Each row was made from one path, in order. Every step used is in the known rows, and no mark comes twice. Write each row's path.
Known rows
g -> r -> l -> d: [-60.5  -1.1  17.6 -23.5  22.2  23.9 -23.8 -16.0  57.9 -10.6 -25.7  14.7
  23.4 -10.2 -24.7 -31.5 -16.2  11.0  32.3  -7.3  18.0  20.4  57.3  -0.8
 -33.9]
f -> l: [ 28.0  -6.2 -42.0  -6.4  13.5  -3.4  13.9   3.7   9.7 -46.6 -22.8  11.0
 -17.8 -11.7 -11.5  68.5 -10.3  -1.0 -48.7   6.7 -17.6 -34.3 -38.2 -23.5
   7.6]
g -> c -> f -> l: [-23.6  32.8 -36.9   0.1  48.8   3.4  33.6  -4.4   5.4  -8.0 -14.3  47.0
   6.9 -16.5 -67.3  30.0  22.9  28.0 -13.0 -17.0 -31.7  15.1 -33.0  -0.2
 -34.9]
d -> l -> f -> c: [ 36.6 -37.5  27.4 -17.7  -3.8 -34.5  13.2  14.8 -30.9  39.3   8.9 -20.5
  -2.6   9.8  73.1 -42.0 -61.2   6.4   7.9  13.2  21.8 -64.5 -21.7  11.2
  47.0]
l -> x: [ 33.1 -43.0  23.3  23.8  32.1  -6.4  -7.1 -26.9  13.9 -20.6  16.4 -35.5
  -2.3 -63.6  30.2  -5.4 -29.1  18.5 -19.2  21.7 -21.2   2.0   7.9 -13.9
 -24.8]
c -> g -> r -> l: [-19.6  14.6  40.1  26.8  13.4  41.8 -51.4  -5.3  33.5 -10.6 -25.1  -6.3
  29.0  24.2 -51.5 -29.1   7.7  18.3  27.7 -14.2  47.0  25.2  45.0 -21.5
   2.1]
x -> l -> f -> c: [ 72.4 -12.6  23.1 -35.7 -16.4 -15.9  67.4   6.9 -39.7  10.4  72.9 -37.8
 -23.5 -32.4  58.0   7.4 -29.2 -19.2 -42.0  15.2   1.5  -6.7  -9.1   8.1
  32.9]
r -> l -> f -> c -> g: [  2.1 -29.0  13.5  10.3 -15.7  10.3 -36.1   8.7  12.1  48.8 -21.3 -44.2
  25.4  22.2  22.4 -34.8 -13.3  16.8  22.7  19.9  31.5 -16.3  21.3  -3.3
  27.1]
x -> l -> r -> g -> c: [ -8.8  -3.0  57.4 -41.8 -22.6 -15.4  74.1 -19.3 -52.1 -25.1  82.4 -23.9
 -28.1 -26.2  50.7  19.3 -44.7 -33.0 -26.6  -8.5  15.0  45.7  10.0 -21.8
  42.4]
l -> f -> c: [ 81.2  12.4  11.0  -0.5 -33.2 -11.2  44.3  16.7 -18.5  40.5   1.3 -50.7
  16.0  13.8  51.3 -20.0 -14.7   0.5 -14.5  10.8   4.9 -51.2 -22.7  11.0
  21.6]
r -> l -> d -> f: [-63.0 -54.5   6.7 -27.4   5.9 -14.8 -58.3  -2.7  11.6  24.2  -3.3   1.0
  -2.0  12.4  37.6 -23.4 -21.7  11.8  15.8  40.5  14.3   9.7  38.1   4.8
   3.3]
g -> r -> l -> x: [-39.6 -16.2  16.7  10.8  28.1  17.1 -36.8 -25.1  69.0 -25.0 -19.9  -0.3
  32.1 -40.7 -28.0 -48.2 -26.3  15.8  27.1 -14.6  -2.5   9.6  64.8   0.2
 -42.5]
l -> f: [ 44.7  -1.3  31.3  14.3 -10.0 -25.9  15.7  29.7  10.6  10.9   3.4 -23.9
  21.0  21.8  37.2  -1.9 -25.9   6.0 -22.4   2.2  -4.3 -34.3  29.3   2.7
  23.4]
r -> g -> c -> f: [-40.5  34.6  28.6  20.7   6.0  -5.7   4.7 -12.8 -24.5 -26.2   8.2 -11.5
  34.6  26.7 -36.5  12.9  44.3 -11.6  26.0 -33.4  13.8  33.3   8.6   9.0
  -1.2]
r -> g -> c: [-19.0  31.7  52.8  29.9  -0.7 -15.9   8.1   2.5 -24.9 -23.4  16.7 -18.8
  37.5  26.7 -26.0   6.9  21.2 -28.9  23.7 -24.5   7.2  23.7  23.5  -4.1
  14.8]
r -> g -> c -> f -> l -> d: [-54.9  18.4  26.2  13.6  10.9   2.5  22.5 -12.4 -41.2 -20.2  12.1 -12.8
  25.3  25.1 -28.8  32.6  59.8 -11.5  13.2 -26.7  15.3  25.9  -8.9  11.5
   3.4]
d -> r -> l: [  1.0 -25.5  13.7  15.3 -16.5  25.8 -45.5  -5.3  25.3   4.5 -50.5  23.2
 -40.8  33.7   5.5 -16.5 -43.7  -0.2  52.1 -18.6   7.3   7.3  15.9 -26.9
 -14.0]
x -> l -> d: [ 10.4 -31.5  32.1 -68.0  17.9  -1.6  52.7 -11.6 -33.9 -13.0  75.9  -5.8
 -48.6 -41.0  48.1  41.5 -26.6 -13.3 -35.9  28.5  11.8  45.2   1.9 -11.9
  12.7]
g -> r: [  4.9  42.1   6.9  -7.8  12.5   9.0   1.6 -10.4  56.7 -42.9 -23.2  20.4
  22.0 -14.0 -37.0 -18.9 -22.9   0.4   8.1 -26.6  -1.4   3.3  38.5  -5.3
 -35.9]
g -> c -> r -> l -> x: [-23.5  12.7  -3.4  49.2  29.2   7.4 -16.4  22.7  29.6  33.6   0.9  34.6
  24.7 -34.5 -68.7 -28.8   9.7  -0.3  31.8  -4.3 -45.7  33.4  26.2  -7.6
 -22.8]
c -> f: [ -9.1  18.1 -53.5 -31.8  20.6  10.6 -12.1 -34.0  26.1 -29.1 -29.8  19.1
  -7.4  -3.0 -21.1  31.3  14.1  41.4  -2.7  -9.1  13.7  24.4 -26.7   3.1
 -34.8]
c -> f -> l -> d: [-31.7  -7.7 -66.0 -42.6  27.7  24.3  17.0 -33.7  -2.1 -25.2 -27.8  18.8
 -25.9  -7.1 -10.7  69.1  42.0  39.9 -30.4  -1.1  10.4   6.6 -61.3   7.8
 -26.6]
d -> f: [ 26.2  -0.3 -11.2   3.1 -21.7 -66.6 -39.0  12.9  -3.1 -18.9  14.9  12.3
  -3.3  16.0  38.7 -29.9 -30.3 -12.6 -26.0  20.0 -24.7 -38.3  14.5  25.2
   7.7]

Which path is each row?
[ 12.0 -10.7  18.0 -30.7 -17.6  -8.7  12.2  -4.6 -58.8  41.6  24.8 -26.0
 -23.1  20.0  67.7 -25.0  13.1  -4.1  -9.9  44.0  22.8 -13.3 -34.4  18.0
   8.9]  l -> d -> f -> c -> g
[ 12.4  35.4  42.2  27.8  10.0  37.3 -22.4  -3.3  21.9 -19.9 -17.4  -5.8
  22.3  22.6 -48.0 -16.0  12.1  12.1  12.5 -19.7  39.9  19.5  26.9 -22.5
  -1.2]  c -> g -> r
[-12.0   1.1 -47.5  22.5 -15.3  18.7 -70.2  20.7  54.5  14.2 -30.2  27.0
   6.7  -5.8 -45.3  -3.1  10.8 -11.2  38.6   1.5  -8.9  24.2  24.7 -13.6
   0.1]  c -> r -> l
[-39.6 -11.8 -42.3 -23.3  10.0  34.6  13.2 -36.3 -21.8 -26.3 -30.5  10.0
 -33.7  17.0  -5.2  63.9  55.0  22.7  -7.3 -23.2  19.0   7.3 -59.6  13.5
 -19.8]  c -> f -> l -> d -> r -> g
[ 79.4  20.7  -9.6  17.4 -44.9  -0.7  32.4  28.4 -13.4  52.8  -1.9 -40.7
  15.9  13.0  33.1 -25.1  10.0 -11.6  -2.8   4.2  -5.5 -46.7 -22.9  15.5
  21.9]  l -> f -> c -> r
[-41.7  17.0  -6.0  30.0  14.4  -7.0 -18.0  34.0  11.8  46.5   7.5  48.4
  19.0  -4.4 -53.8 -34.4  18.7  -9.8  29.9   2.7 -39.7  23.9  25.1   6.1
 -13.6]  g -> c -> r -> l -> d -> f
[ 70.6  24.7  33.5  21.0 -31.1  11.0  36.2  17.0 -19.8  43.2   0.2 -57.0
  27.6  26.1  27.9 -39.5   7.5   4.1  -3.6  -2.8  23.7 -45.3 -10.6  11.2
  24.5]  l -> f -> c -> g -> r
[ 22.2   3.4  47.8  33.5 -41.0  18.1 -12.4  -7.8 -21.9 -25.5 -25.8  -7.0
 -31.3  56.6  14.3   3.1  -6.2 -30.4  46.1 -43.2  18.1   3.5   1.7 -14.9
   5.1]  d -> r -> g
[-20.4  25.9  -1.9  44.2  14.7   0.7  -9.6  42.5  27.8  45.0  -2.9  38.5
  33.2  -4.0 -65.9 -26.0  11.1  -4.2  30.1 -11.1 -39.0  19.9  33.0  -4.0
  -8.8]  g -> c -> r -> l -> f
[-31.9 -69.4   9.4  13.1  29.5   1.5 -63.1 -23.0  41.8  -0.9  -9.7 -24.6
  10.8 -43.1  12.9 -21.5 -37.4  26.6  16.6  29.7  -1.4  16.3  41.8 -15.3
 -14.6]  r -> l -> x
[-38.9  22.0  -4.6  24.6  23.8  11.8  -7.7  29.3  21.3  44.8  -2.8  45.1
  19.5 -11.5 -66.5 -16.9  16.7  -3.4  36.2  -0.3 -31.5  39.9  21.2 -11.9
 -18.0]  g -> c -> r -> l -> d
[-11.9   4.7 -81.2 -24.8  23.4  14.7   3.1 -31.4  14.8 -42.8 -36.3  23.8
 -17.1  -9.5 -29.4  65.8  30.2  38.6 -30.2 -11.6   1.1  -2.1 -57.4   3.9
 -25.0]  c -> f -> l
[  8.1  31.0 -13.6  40.5 -40.4  11.4 -36.8  18.2   8.4 -14.2  -3.7  -3.9
  16.0  17.4 -35.9  13.8  49.1 -43.1  33.3 -25.2   3.0  21.7  11.7  -1.5
  17.3]  c -> r -> g
[ 62.1  13.8 -32.3 -10.5 -43.7 -52.8 -11.2   1.1 -33.3   9.8  13.0 -13.2
 -10.7   5.9  54.1 -49.4 -18.8 -17.7 -18.4  28.1 -16.4 -55.7 -36.7  31.9
   4.6]  d -> f -> c
[-40.1   5.1 -53.0 -29.5  -7.1  16.8  23.1 -45.0 -11.7 -42.6 -26.4  -0.4
 -16.3   5.7   3.4  58.3  26.7  26.0 -25.1 -24.0  19.7   2.9 -56.3  -0.6
  -0.4]  c -> f -> l -> r -> g
[ 22.8 -14.0 -38.3   8.4 -15.3 -62.5 -24.1  16.7 -14.9 -33.2   9.5  16.8
 -13.3  10.1  31.5   4.3 -14.1 -16.1 -53.6  17.2 -36.4 -65.6 -15.6  24.4
  16.8]  d -> f -> l
[ 24.7 -25.4   4.4 -55.3 -14.8 -14.1  42.4  -1.1 -58.8  13.9  87.6  -8.0
 -50.7 -38.7  61.5   5.3  -3.0 -31.7 -31.0  32.3  -3.5  19.9 -18.9  19.7
  17.3]  x -> l -> d -> f -> c -> r
[  7.8 -13.2 -25.5  -1.9 -37.2 -61.8  -0.3   5.0 -27.9 -26.1  12.0   6.9
 -22.7  13.0  61.3  -4.1 -33.6 -16.4 -58.0  13.9 -26.7 -62.8 -21.4  14.5
  30.5]  d -> f -> l -> r
[ 72.0 -12.0  35.8 -24.5 -16.9  -2.6  60.2   8.8 -48.8  16.9  73.8 -46.2
 -20.1 -21.2  50.5   3.9 -16.3 -15.9 -39.5  12.5  15.4  -2.0  -9.1   3.3
  41.1]  x -> l -> f -> c -> g
[-23.0  31.3 -13.7  35.3  20.5   6.1 -16.4  30.7  33.8  32.4 -10.0  48.3
  25.1 -13.3 -78.5 -19.6   8.2  -3.9  35.2  -8.0 -38.2  33.3  24.2 -13.2
 -18.1]  g -> c -> r -> l
[-39.9  12.4   2.5  -6.8  16.2  14.4 -37.7 -11.9  75.2 -27.7 -35.7  19.2
  32.3 -11.4 -42.7 -35.5 -28.6   8.8  31.3 -19.0   8.4  10.8  63.4  -5.2
 -32.4]  g -> r -> l
[ -7.6  -6.6 -29.9  36.9 -24.5  10.4 -60.0  36.6  47.1  33.3 -21.4  10.6
  20.1   6.4 -27.3 -14.6  15.6 -10.7  31.8  -2.2 -10.9   5.8  38.2  -1.0
  13.8]  c -> r -> l -> f
[-33.6  22.1 -19.0   1.0  42.5  21.3  44.3  -6.7 -12.5   8.9 -16.6  49.5
 -14.8  -1.2 -50.5  24.4  28.3  27.4   0.9 -23.1 -25.8  18.8 -41.3  -0.1
 -40.0]  g -> c -> f -> l -> d -> r
[  3.2  -1.8  22.0 -28.7 -14.7  -3.1  14.8  -8.6 -48.3  36.0  22.2 -19.8
 -13.7  16.3  54.6 -38.0  15.9  -4.7  -3.7  31.4  20.8 -13.9 -22.3  24.4
  -1.7]  l -> d -> f -> c -> g -> r
[  0.5 -23.7 -23.1 -29.4  20.6   7.9  35.0  -1.4 -16.8 -21.5  -9.3   4.3
 -30.3  -9.7  14.5  73.2   6.0   1.1 -47.6  23.5  -4.1 -21.5 -45.3 -18.4
   6.4]  f -> l -> d
[ -5.4 -29.2   2.1  -5.9  -2.5  22.0  31.5  -4.3 -38.5 -20.7 -14.4  -0.5
 -42.5  21.4  23.5  65.3  19.4 -15.2 -18.7  -3.8   5.0 -22.5 -45.6 -13.8
  11.4]  f -> l -> d -> r -> g
